Each row was made from one path, in order. Every step used is in the known rows, and no mark comes twice. Write each row's path.
(in the rows, 100 means zero)
Known rows:
C -> K -> T -> F -> W: [121 92 101 90 99 95 102 94 88 87 96 111 93 101 95 94 86 78 84 104 93 87 118 119 90 94 115 86 110 96 93 99 109 83 92 132 91 120 104 86 97 89 102 89 106 83 125]
K -> T -> S -> H: [117 107 119 86 104 91 100 81 93 83 84 113 84 99 98 89 102 68 91 110 87 86 117 108 84 99 95 103 101 109 98 105 111 83 85 128 90 115 102 83 118 87 106 97 107 87 129]
S -> H: [110 99 109 93 92 92 100 84 94 86 88 112 89 98 94 87 102 69 90 111 96 99 114 96 82 96 101 105 102 117 94 102 109 85 90 108 89 98 104 83 109 104 103 97 101 92 117]
X -> A -> Z: [114 108 118 78 73 87 107 84 95 83 87 117 81 93 95 85 94 102 98 110 98 102 106 105 98 93 104 92 102 112 93 104 108 92 92 117 90 113 102 83 94 101 108 96 100 90 122]
A -> X -> T: [114 103 122 75 95 94 99 86 99 96 92 107 101 97 77 88 97 67 102 103 94 97 97 94 92 87 109 97 99 114 97 98 110 92 95 128 90 102 106 102 112 115 104 101 101 94 126]
R -> Q: [113 130 118 82 83 97 96 83 102 87 93 109 93 106 86 90 100 86 88 108 102 99 95 103 92 91 112 101 103 106 92 103 110 92 93 128 93 94 106 78 102 99 102 103 104 88 113]
Z -> A -> X: [104 115 120 87 96 83 102 77 96 99 90 111 113 95 78 89 98 79 100 109 94 111 102 94 97 93 104 98 106 113 101 100 109 90 89 104 87 103 105 82 101 106 105 95 99 92 109]
C -> K: [113 105 103 81 86 91 102 86 102 89 97 119 93 97 82 88 98 81 97 108 102 87 111 105 91 96 111 95 108 105 88 102 114 86 97 119 90 105 107 82 97 102 99 92 102 91 107]
H -> S: [112 119 114 88 88 93 100 83 97 83 92 110 86 96 90 85 98 93 98 113 98 105 100 114 95 91 108 100 106 106 89 106 108 90 98 122 90 96 104 99 108 101 103 99 101 94 121]
Z -> A: [106 113 116 92 95 88 104 75 101 89 88 118 96 101 88 91 99 82 90 115 101 115 108 98 94 91 106 102 105 104 98 103 108 87 89 108 88 107 103 78 92 106 105 93 99 89 110]
W -> F -> T -> S -> P: [109 92 102 78 109 86 103 85 98 98 87 115 104 90 108 95 106 86 84 110 85 119 109 114 99 94 91 80 114 109 101 103 110 83 91 120 84 126 109 93 112 95 101 94 105 87 113]
L -> S -> C: [108 112 109 80 93 89 96 83 109 88 92 127 98 99 92 87 101 84 96 104 96 100 96 110 94 93 111 103 110 97 98 104 117 88 93 119 87 100 104 77 114 110 96 101 102 90 112]
K -> L -> S -> T: [113 120 117 81 94 90 99 84 116 89 88 110 78 104 84 91 98 137 90 113 98 104 95 120 97 89 91 102 108 99 99 107 115 85 93 143 88 108 109 71 128 94 101 97 100 89 117]
W -> F -> T: [112 99 96 93 98 93 98 88 91 91 87 107 90 103 101 92 99 77 81 102 95 111 103 104 98 95 99 87 108 99 97 105 105 85 92 115 85 112 110 88 97 104 102 91 100 92 110]
L -> S -> T -> F -> W: [117 96 108 91 114 89 102 90 98 89 95 111 96 94 97 94 90 113 77 118 81 109 101 126 99 86 105 94 108 103 99 97 111 84 95 133 92 109 112 77 120 91 101 93 104 85 110]
S -> C -> K: [109 96 96 81 86 89 103 84 99 93 98 125 97 94 85 84 100 82 106 101 106 90 107 102 92 97 122 93 112 99 92 104 115 84 96 114 89 108 105 79 100 111 97 99 104 92 116]
T -> F -> W: [119 94 104 95 97 88 102 98 92 90 92 109 96 94 102 93 92 93 77 112 90 116 112 109 93 84 113 91 104 108 100 95 108 89 95 119 91 108 105 84 101 94 102 93 104 87 118]
X -> T -> K -> L: [120 111 114 72 98 102 98 91 112 82 90 112 70 96 83 92 98 100 85 109 113 105 103 98 87 77 101 102 92 100 99 101 116 90 93 139 86 129 101 96 111 111 103 100 105 92 147]
Z -> A -> X -> T -> B: [112 94 118 82 105 89 105 73 100 90 89 108 113 99 70 95 102 57 91 112 95 107 96 94 97 82 110 97 101 113 101 95 109 88 90 132 88 112 99 94 107 108 108 96 103 89 115]
H -> S -> T -> F: [116 126 105 83 104 94 100 85 89 79 93 103 91 93 95 84 95 122 97 112 88 112 101 130 101 92 108 100 105 108 96 100 106 86 98 131 94 104 111 94 117 92 107 99 102 92 121]
X -> A: [116 113 122 82 80 89 105 85 94 91 86 124 102 100 104 86 98 102 95 112 103 99 110 99 94 88 108 97 97 109 93 101 110 89 92 117 92 110 103 79 94 103 107 94 99 92 127]
W -> F: [114 112 103 88 88 91 93 84 100 95 91 120 94 100 99 90 104 73 85 104 96 100 110 100 94 98 101 92 105 103 98 100 108 87 91 124 84 104 105 92 100 106 103 91 97 94 108]
Q -> R: [110 99 117 80 90 82 102 69 94 87 93 114 90 99 105 89 101 101 91 108 102 111 92 105 97 91 103 102 105 100 97 103 107 94 94 114 92 92 105 87 114 115 102 96 99 91 112]
P -> S -> T -> K -> L: [116 126 105 74 96 91 102 93 112 76 93 97 66 94 90 87 103 147 91 118 103 110 102 107 96 83 103 101 103 104 101 108 110 87 93 132 89 125 110 84 124 102 107 106 104 93 135]
W -> F -> T -> K: [113 105 92 83 113 98 95 92 99 84 91 109 86 94 100 91 100 95 75 105 93 112 99 101 98 92 95 88 106 99 98 103 108 86 89 119 83 126 113 94 93 108 103 93 101 92 116]
T -> K -> L -> S -> C: [111 123 107 72 95 94 93 94 116 84 92 124 82 93 84 88 102 122 89 110 109 110 96 107 90 83 103 104 103 94 102 105 120 88 92 130 82 120 104 76 120 111 95 101 104 91 132]
C -> K -> P: [117 106 97 81 92 93 107 80 106 89 87 122 94 99 87 89 99 84 98 97 110 91 111 114 93 97 115 97 106 108 91 101 116 89 93 125 88 114 106 75 99 91 99 99 106 92 113]
C -> K -> L -> S -> H: [111 106 107 83 85 91 98 88 105 90 94 124 75 98 78 93 100 86 94 106 105 88 113 109 84 97 91 105 109 107 87 104 121 81 90 125 85 112 106 65 124 95 96 89 102 91 112]
F -> T -> K -> L -> S -> C: [109 108 99 76 106 96 100 98 107 80 85 114 79 95 87 89 98 125 85 109 106 117 88 112 93 82 102 100 108 93 101 110 118 88 93 120 84 130 108 74 117 108 94 101 107 89 133]
X -> T: [118 100 118 80 93 97 100 81 105 87 93 114 88 103 90 90 97 65 91 108 103 97 103 98 92 87 111 99 99 103 96 101 110 90 95 128 90 107 102 97 105 109 103 99 101 91 126]
A -> X -> T -> F: [118 115 115 72 101 91 97 93 92 91 93 104 105 90 81 92 94 71 96 100 89 103 101 104 95 87 111 94 96 114 101 91 111 92 95 126 89 108 107 101 115 108 105 99 102 93 122]
F -> T: [110 102 107 89 100 95 106 91 96 85 82 102 88 103 92 90 96 91 85 108 99 110 97 106 97 91 105 96 111 104 94 109 107 87 94 110 90 106 109 81 97 103 102 95 102 90 115]
F -> T -> K -> P -> S: [115 118 92 79 108 96 109 95 105 67 84 97 77 98 103 92 101 120 83 105 101 119 98 114 99 87 115 99 106 111 96 108 111 93 89 111 88 128 110 85 107 97 102 108 109 91 130]
W -> F -> T -> S: [116 98 101 84 104 86 102 89 94 92 85 113 87 95 102 92 102 76 83 107 88 110 107 108 100 88 99 82 109 102 99 100 109 83 93 121 86 119 111 87 109 90 103 92 104 89 110]
Z -> A -> X -> T -> S -> L: [115 101 131 72 105 86 104 83 94 110 93 117 107 92 75 94 103 62 103 116 95 118 107 100 94 84 101 94 103 111 108 100 109 89 95 124 85 117 103 97 111 102 106 93 104 87 128]
H -> S -> T -> B -> Q: [114 109 101 77 115 96 109 74 104 77 87 97 108 101 87 83 103 107 93 126 87 97 90 124 98 94 114 93 111 102 89 102 106 85 100 159 94 106 108 87 119 99 106 103 107 92 115]
F -> W: [115 82 112 96 92 91 104 89 101 93 92 112 93 102 100 90 95 78 81 117 95 107 106 102 91 83 112 89 107 105 96 102 108 89 97 120 92 106 104 83 99 101 103 95 103 89 121]
L -> S -> C -> K -> T -> F: [117 119 104 75 101 91 93 91 93 82 96 123 101 98 88 91 91 94 100 91 94 80 106 125 94 104 112 99 111 90 95 100 117 81 89 131 88 113 104 81 110 95 97 94 105 84 115]
L -> S: [113 121 118 83 96 89 96 85 110 85 93 119 92 99 88 92 99 91 88 108 94 98 99 111 97 95 99 103 106 103 94 104 115 91 92 126 89 96 107 80 112 104 99 94 101 89 103]
F -> T -> K -> L: [113 112 102 80 103 97 105 98 103 80 81 104 70 97 87 90 98 117 79 113 106 117 95 105 92 81 97 99 105 100 98 109 111 89 91 120 86 129 108 80 105 103 102 98 104 91 134]

Write each row's path:
[119 98 100 79 102 93 96 76 109 79 95 124 106 106 81 90 102 89 94 103 96 74 98 121 95 99 116 99 118 90 90 103 117 81 89 146 89 115 100 78 111 94 98 95 108 83 111]	L -> S -> C -> K -> T -> B
[115 121 106 73 105 96 100 87 115 86 89 107 75 96 84 85 102 132 85 119 104 106 99 110 91 81 94 100 100 102 102 107 112 85 92 140 88 125 110 82 114 102 105 102 103 94 135]	S -> T -> K -> L
[118 105 111 86 92 95 101 81 99 86 93 113 91 107 85 88 94 79 99 99 102 74 111 113 91 103 107 97 110 96 89 108 111 85 89 128 91 112 103 85 94 99 103 94 102 87 119]	C -> K -> T
[110 100 97 82 80 92 103 82 92 88 100 121 94 93 86 80 98 82 113 103 104 97 103 115 95 97 122 93 114 101 86 106 113 84 101 112 90 107 104 92 107 107 94 100 103 93 125]	H -> S -> C -> K
[120 111 116 78 99 88 101 92 103 103 91 121 90 93 96 91 109 91 89 119 99 111 112 112 90 88 97 96 107 105 103 104 110 90 96 126 88 108 103 85 109 95 103 94 106 88 120]	T -> S -> L
[119 97 111 79 99 90 101 80 96 83 90 117 86 95 88 89 99 53 100 108 90 76 119 111 84 100 100 97 108 106 89 104 115 79 88 127 91 118 103 80 116 86 103 95 108 85 124]	C -> K -> T -> S -> H
[117 122 106 68 113 92 105 81 120 82 79 107 99 107 80 92 105 133 82 123 95 97 90 120 94 90 99 96 109 95 97 99 114 84 94 175 89 116 106 61 130 96 103 99 108 87 108]	K -> L -> S -> T -> B -> Q
[117 89 89 92 104 93 101 85 97 81 83 105 97 105 100 94 107 74 70 109 90 108 99 105 99 88 103 87 111 103 97 101 105 83 91 133 86 112 107 87 98 96 106 90 103 89 102]	W -> F -> T -> B
[115 104 93 71 92 84 109 80 104 92 88 134 93 92 90 84 104 79 110 100 106 100 113 116 94 92 122 88 109 107 99 99 120 85 96 123 89 124 105 69 114 84 96 105 112 89 126]	T -> S -> C -> K -> P
[117 135 110 77 105 90 98 93 105 84 90 109 80 96 87 94 96 144 86 110 94 108 101 127 98 90 92 103 105 103 102 99 114 84 93 144 87 111 111 71 129 90 103 94 101 90 116]	K -> L -> S -> T -> F
[117 108 101 77 103 102 102 86 105 70 89 107 76 94 100 91 103 79 91 106 103 106 111 99 85 85 108 109 94 121 95 101 115 90 87 120 85 128 104 99 118 103 104 112 108 93 142]	X -> T -> K -> P -> S -> H
[113 98 105 82 89 94 101 79 98 90 94 117 97 106 88 84 97 73 106 95 103 77 107 110 89 100 118 95 114 93 92 109 112 82 92 121 89 115 102 83 98 106 99 99 104 88 126]	S -> C -> K -> T
[121 114 112 79 98 96 97 94 94 84 93 114 88 95 93 94 93 75 87 105 96 104 108 107 93 87 112 99 97 106 100 92 110 89 94 131 90 110 104 100 106 105 105 97 102 90 126]	X -> T -> F
[115 117 102 82 108 92 101 88 96 86 90 106 90 94 94 89 97 116 87 111 89 106 105 118 97 93 105 100 103 105 102 97 107 85 94 128 92 106 110 83 110 94 108 97 101 90 112]	S -> T -> F
[117 87 101 94 109 89 106 89 93 92 93 104 94 95 102 90 92 110 78 120 85 113 108 118 96 82 113 88 105 107 101 98 107 83 97 129 93 111 111 78 107 90 106 96 104 89 122]	S -> T -> F -> W
[118 126 104 73 99 90 98 95 104 89 96 115 78 93 78 95 93 137 91 107 97 95 105 130 97 97 97 97 109 100 95 99 118 80 95 141 88 118 113 68 125 85 99 91 103 89 109]	C -> K -> L -> S -> T -> F
[113 126 119 82 85 91 97 91 115 89 88 117 77 103 84 93 100 113 87 104 103 101 100 111 93 90 92 106 104 100 97 104 118 89 93 136 86 104 103 74 122 99 100 93 102 90 118]	K -> L -> S
[111 112 112 86 98 95 103 76 96 83 91 103 89 98 91 82 98 108 102 115 93 101 97 123 98 92 106 100 109 106 92 110 106 86 99 128 94 100 110 96 113 100 104 102 100 93 124]	H -> S -> T
[108 108 114 87 97 92 96 84 101 85 91 118 89 98 93 92 101 71 88 111 90 94 105 105 87 97 92 109 105 113 92 103 115 86 90 118 87 96 106 78 119 107 100 95 101 89 104]	L -> S -> H
[118 121 109 64 102 95 103 90 108 78 91 99 93 91 86 89 101 94 101 99 98 107 97 102 96 86 117 97 95 120 99 99 115 99 91 127 86 122 107 106 123 106 103 113 108 93 140]	A -> X -> T -> K -> P -> S
[111 113 112 78 82 88 97 90 109 90 88 124 84 103 87 89 101 113 94 102 107 110 99 108 91 88 105 104 108 95 102 105 119 88 94 128 84 110 102 71 121 104 96 98 103 92 126]	K -> L -> S -> C
[109 97 111 79 109 87 110 84 101 93 81 108 108 91 99 94 102 97 87 117 87 117 104 115 96 90 99 90 115 114 99 106 112 87 93 114 89 121 109 87 113 97 101 99 108 86 119]	F -> T -> S -> P
[119 105 100 83 98 88 106 80 108 70 90 94 90 100 95 90 110 117 85 123 86 99 99 113 101 87 117 101 109 110 96 104 106 84 94 141 95 104 108 83 118 92 111 104 105 89 105]	P -> S -> T -> B
[120 96 100 92 100 86 108 96 88 81 97 94 83 93 108 92 94 119 83 120 82 113 110 118 99 83 121 89 108 110 100 99 105 84 96 124 94 112 111 86 115 93 108 101 105 88 121]	P -> S -> T -> F -> W
[111 107 107 90 85 87 102 88 95 78 92 103 82 98 101 90 104 80 95 113 93 103 114 95 87 95 106 105 107 118 92 105 109 86 91 106 89 96 105 86 116 104 105 102 102 92 116]	P -> S -> H
[112 114 119 79 104 88 101 84 86 93 95 109 109 90 76 94 91 72 97 106 92 116 104 99 98 87 109 98 98 114 104 90 110 88 90 117 88 114 105 97 106 107 107 96 101 90 117]	Z -> A -> X -> T -> F
[109 115 114 73 90 90 102 85 116 101 96 123 103 98 80 97 101 118 95 104 107 94 109 120 92 97 92 99 115 106 91 104 121 86 92 133 84 118 107 77 121 101 95 91 103 89 112]	C -> K -> L -> S -> P
[111 97 97 77 76 88 101 90 103 95 93 124 81 100 81 85 102 100 103 99 115 98 109 105 89 89 114 93 110 97 97 104 117 83 96 120 87 116 102 70 108 103 95 97 105 92 129]	S -> C -> K -> L
[121 98 111 94 106 94 100 95 88 86 88 105 95 104 104 93 88 88 77 107 89 101 114 116 91 88 111 94 107 98 100 100 105 87 89 130 91 116 103 87 97 91 106 92 104 85 133]	K -> T -> F -> W
[107 117 120 78 101 90 98 78 113 96 95 119 114 97 95 94 103 108 87 108 92 105 101 115 93 100 94 104 112 113 95 104 116 91 90 124 86 102 104 91 114 110 98 96 102 88 103]	L -> S -> P
[115 85 119 89 107 89 106 88 81 96 93 108 109 94 84 96 86 63 88 110 90 123 108 99 96 77 116 86 102 113 105 90 107 88 92 118 89 121 103 96 104 104 105 93 102 87 128]	Z -> A -> X -> T -> F -> W
[113 121 100 80 107 98 94 99 106 83 87 114 73 98 92 96 99 116 72 106 101 116 94 111 97 89 81 94 105 92 98 104 114 87 88 134 79 133 112 83 114 101 98 90 102 91 118]	W -> F -> T -> K -> L -> S
[121 107 97 74 111 96 105 79 108 79 84 108 110 109 82 90 100 75 91 112 95 65 103 113 89 104 113 91 113 93 86 101 111 84 91 160 90 114 100 79 97 100 104 93 109 85 109]	C -> K -> T -> B -> Q
[110 108 100 80 114 100 102 94 99 77 84 106 85 93 92 89 97 97 82 114 98 109 94 104 94 87 103 96 105 104 94 107 109 88 91 112 88 121 111 87 98 111 101 99 105 89 123]	F -> T -> K
[109 95 122 74 100 81 105 76 93 99 92 123 110 88 75 86 98 54 113 110 92 113 102 93 97 80 118 91 103 109 109 95 114 86 95 114 87 122 101 89 119 106 101 102 105 88 133]	Z -> A -> X -> T -> S -> C
[112 101 94 80 76 85 104 89 98 88 101 116 90 95 93 85 102 82 107 106 102 95 107 101 95 94 129 93 115 103 92 105 115 84 97 107 90 108 105 83 111 107 98 104 105 90 117]	P -> S -> C -> K
[118 118 104 85 86 91 105 92 103 91 89 106 91 105 104 93 110 104 94 103 109 118 112 116 93 95 111 102 109 112 102 109 111 96 93 121 86 107 103 89 105 97 106 103 106 91 125]	K -> P -> S -> L
[114 97 103 72 119 85 109 61 102 80 88 101 109 101 96 88 107 127 86 126 92 101 83 112 99 91 108 94 110 95 98 99 105 87 97 153 94 101 106 75 123 114 108 101 106 89 104]	S -> T -> B -> Q -> R
[113 82 82 80 99 86 104 85 87 98 94 126 91 90 97 87 101 59 97 103 93 98 109 109 99 93 113 74 118 94 97 101 115 78 97 115 85 129 112 78 109 92 95 93 107 86 112]	W -> F -> T -> S -> C -> K
[106 113 115 84 94 93 102 78 104 89 95 110 112 94 99 88 102 104 99 111 95 111 104 120 95 96 102 100 111 116 92 106 110 90 94 120 89 103 105 106 108 107 102 101 102 93 126]	H -> S -> P
[112 109 85 79 105 95 109 94 101 70 82 104 86 96 103 87 101 113 92 103 104 125 97 112 98 85 122 95 109 105 101 111 112 91 92 105 86 132 109 84 106 103 99 114 111 92 137]	F -> T -> K -> P -> S -> C
[114 119 112 77 83 90 100 91 110 92 95 123 79 100 75 93 96 107 96 102 107 89 106 114 93 95 96 99 110 97 88 103 120 85 95 135 87 111 107 70 118 95 96 89 103 89 109]	C -> K -> L -> S
[112 114 108 83 94 88 105 83 101 81 92 98 81 100 96 87 104 118 94 113 90 98 102 110 99 92 114 99 108 107 97 107 107 86 95 124 93 101 111 86 118 100 108 105 103 91 116]	P -> S -> T
[113 106 91 82 84 91 109 84 97 81 92 111 81 97 96 90 105 77 102 102 104 94 121 108 88 100 113 102 108 122 87 103 117 86 90 104 87 113 104 75 115 90 103 105 108 91 116]	C -> K -> P -> S -> H
[116 96 85 81 117 95 103 86 97 83 76 103 106 106 96 93 105 80 74 116 88 102 95 105 98 97 108 79 111 99 96 98 105 83 92 147 85 118 107 81 100 103 105 92 107 90 99]	W -> F -> T -> B -> Q
[116 95 119 67 96 85 101 85 97 96 92 120 102 87 80 83 100 51 110 106 90 102 96 98 93 81 119 88 100 112 104 94 115 89 98 127 88 113 104 95 126 104 98 106 108 92 137]	A -> X -> T -> S -> C
[112 89 100 76 118 86 112 71 93 76 80 100 104 104 98 93 105 110 78 119 94 113 82 110 99 88 108 90 113 97 94 102 105 89 95 137 92 105 105 74 110 115 103 95 107 87 104]	F -> T -> B -> Q -> R
[123 107 113 76 98 90 103 90 95 99 95 121 94 98 90 92 102 82 99 108 102 83 119 123 88 100 100 93 113 95 97 108 111 84 91 136 87 120 101 89 104 89 103 91 108 83 127]	C -> K -> T -> S -> L
[121 118 121 79 100 89 101 83 104 84 86 115 87 100 97 89 99 82 92 108 91 92 110 113 92 94 102 97 106 99 98 105 110 87 89 137 91 112 102 88 112 86 106 97 105 84 126]	K -> T -> S
[122 80 111 87 104 97 102 95 92 86 94 112 90 95 100 96 87 74 78 110 93 111 110 105 92 78 117 90 98 105 100 92 108 88 96 131 91 114 102 96 101 100 103 95 104 88 134]	X -> T -> F -> W
[115 88 87 76 102 87 114 85 96 88 81 125 89 94 91 87 99 81 104 101 103 109 106 120 97 88 122 84 114 104 97 104 118 83 97 112 89 131 108 63 112 82 95 104 113 87 126]	F -> T -> S -> C -> K -> P
[121 110 94 84 102 90 112 77 113 71 83 97 92 104 97 91 111 126 87 114 97 104 101 121 102 87 120 101 109 116 99 103 111 88 92 141 93 113 105 77 121 82 111 110 109 90 115]	K -> P -> S -> T -> B
[117 128 101 75 107 97 101 86 114 80 84 117 91 95 93 87 102 107 85 106 107 110 103 108 91 88 106 104 98 109 98 102 114 95 89 126 87 121 106 85 100 98 103 106 106 92 129]	T -> K -> P
[122 126 86 76 98 88 109 89 96 78 94 103 86 93 94 91 98 123 98 102 97 99 115 130 100 99 120 96 109 113 97 98 113 85 93 126 92 120 112 75 116 80 105 104 107 89 111]	C -> K -> P -> S -> T -> F
